Each row was made from one small tree. The marks that hang from a mark follow it in brackets, in alphabetical order. Every link used is in the known rows. Write each row's tree.
Known rows:
vofib[sati vuru[fovur[tokad[fizufeb]] laza]]: [ 11  10  13  11  12 -24  -4 -12  12  -1  15  19 -25  23 -23  18  -3  -9
  13   4]
fizufeb[tobe tokad[fovur[sati]]]: [ 9 11 31 20 12 -7  8 12  2  4 23 27 44 -3 10  3 -2 18 29 10]
tokad[fovur]: [  5  19  33   4  -6 -35  14  16  15 -22  28  18  26  -9  -5  -1  -2   8
  -4  19]
laza[vuru[vofib[sati]]]: [ 22  21  39  -1   5 -35   8 -15  42 -21  35  23  -9  11 -13 -17  -4   1
  -7  26]
vofib[sati vuru[laza]]: [ 12   8  14   4   4 -20   2  -8   9  -8  29  34 -19  21 -13  13 -14  -3
  23  15]
tokad[fizufeb]: [ 10  26   6  18   4 -40   6   9  25 -20  43  21   3 -12 -12   0   0   9
  17  18]
vuru[fovur[tokad] vofib[sati]]: [ 24  12  25  11   9 -45  -2 -15  41 -12  13   0  -8  11 -20  -1  -8 -26
 -22  -4]
vuru[laza vofib[sati]]: [ 20  11  25   0   6 -38  13   6  41  -8  24  14 -12  16 -15  -2 -17 -10
   3  11]
tobe[fizufeb[tokad[fovur[sati]]]]: [ 11  22  19   9   3 -16  19  10  18  -1  33  10  22 -22  -2 -11   4  13
  27  18]
vuru[fovur[tokad[fizufeb[tobe]]] laza vofib[sati]]: [ 20   9  25  12  19 -38   6  -2  41   7   3  -8 -17  23 -28   8   1 -16
  -6  -9]
fovur[tokad]: [ 19  22  28  24   5 -30   3  -2  27 -18  40  16   8   2  -2  -2   9   2
   2  28]
vuru[fovur[sati tokad[fizufeb]] laza vofib]: [ 14  16  17  14  21 -41   4  -7  49   0  13 -10 -20   2 -34 -10  15  -4
  -9  -1]
vuru[fovur]: [ 14  13  14  10  -6 -40   1   2  26 -14  21   6  12  -5 -13  -1  -4 -17
  -4  12]
vofib[sati vuru[fovur[tokad[fizufeb[tobe]]] laza]]: [ 12   6  15  13  14 -20  -3 -14   8   5  14  18 -21  26 -22  21  -2  -7
  18   1]
tokad[fizufeb[tobe] fovur[sati]]: [  3  22  19  20  14 -28  16   2   9  -9  30  16  21 -13 -13   3  11  31
  16   5]
fovur[sati tokad[fizufeb[tobe]]]: [ 17  26  13  38  23 -20   5 -23  23  -9  43  16   2  -5  -8  -5  21  24
  17  17]
fizufeb[tobe tokad[fovur]]: [  9   9  36  17   8 -11   8  23   1   5  21  26  47   0  12   8  -5  13
  28  10]
tokad[fizufeb fovur[sati]]: [ -1  29  15  14  10 -35  14   4  15 -20  33  18  13 -19 -17  -3  10  26
   6  10]
fizufeb[tobe tokad]: [ 16   8  25  23   8 -11   3  15   8   5  29  29  38   2  14   5  -8   7
  37  15]

Write each row's tree:
[ 11  22  22   7  -1 -19  19  18  18  -1  31   9  24 -20   0  -8   2   9
  26  18]	tobe[fizufeb[tokad[fovur]]]
[  9  14  10  16   7 -29 -10 -19  14 -11  32  19 -11  -5 -21  -3   9  -1
   7  13]	vofib[vuru[fovur[sati tokad]]]
[  4  21  25  11   6 -18   4  14  12 -12  28  30  32 -12   5  -6  -3  11
  15  18]	fizufeb[tokad[fovur[sati]]]
[  4   7  13   4   0 -31  -4   4  15  -4  23  16 -12   3 -23   4   2  -5
  14  14]	vofib[vuru[fovur laza]]
[ 10  16  19  17   9 -33   5  12  32   2  11  -5  -5   9 -22   7  16  -7
   2  11]	vuru[fovur[tokad[fizufeb]] laza]
[ 17  22  39   9   4 -30   2 -13  36 -14  25  11   0   9 -15 -13  18  -1
 -10  29]	laza[vuru[fovur[tokad]]]
[ 15  10  15   3   9 -42   7  -4  47  -2  13  -5 -12   0 -31 -14   1 -12
  -8   1]	vuru[fovur[sati] laza vofib]
[ 17  23  31  16  14 -24   2 -23  33  -8  25  11  -2   7 -17 -14  23  10
  -2  23]	laza[vuru[fovur[sati tokad[fizufeb[tobe]]]]]
[  6  11  13  13   9 -24  -6 -10  16  -3  25  14 -17   4 -24   0  13   2
  12  13]	vofib[vuru[fovur[sati tokad] laza]]
[ 13  15  18  18  10 -25   5  -6  33   1  13  -2  -3   8 -20  -3  18  -4
   0  14]	vuru[fovur[sati tokad] laza]
[ 23  19  41   3  10 -36   1 -21  44 -14  20  10 -11  16 -20 -14   7  -9
 -20  17]	laza[vuru[fovur[tokad] vofib[sati]]]
[ 15  26  29  13  12 -28   1 -22  36 -14  28  12  -7   4 -19 -17  23   8
  -6  26]	laza[vuru[fovur[sati tokad[fizufeb]]]]
[ 17  25  33   8  16 -37   1 -24  47 -15  27   7 -14   1 -26 -24  19   5
 -16  18]	laza[vuru[fovur[sati tokad[fizufeb]] vofib]]
[ 22  19  40   8  15 -34   3 -21  40  -8  19   8 -11  17 -21 -10  10  -3
 -12  11]	laza[vuru[fovur[tokad[fizufeb[tobe]]] vofib[sati]]]
[ 15  31  10  34  20 -26   3 -22  28 -17  45  18  -4 -10 -11  -9  20  20
  10  21]	fovur[sati tokad[fizufeb]]
[ 14   8  10   6   1 -28  -6 -19   7 -13  22  27 -13  14 -17  12 -17 -17
   8   5]	vofib[sati vuru[fovur]]
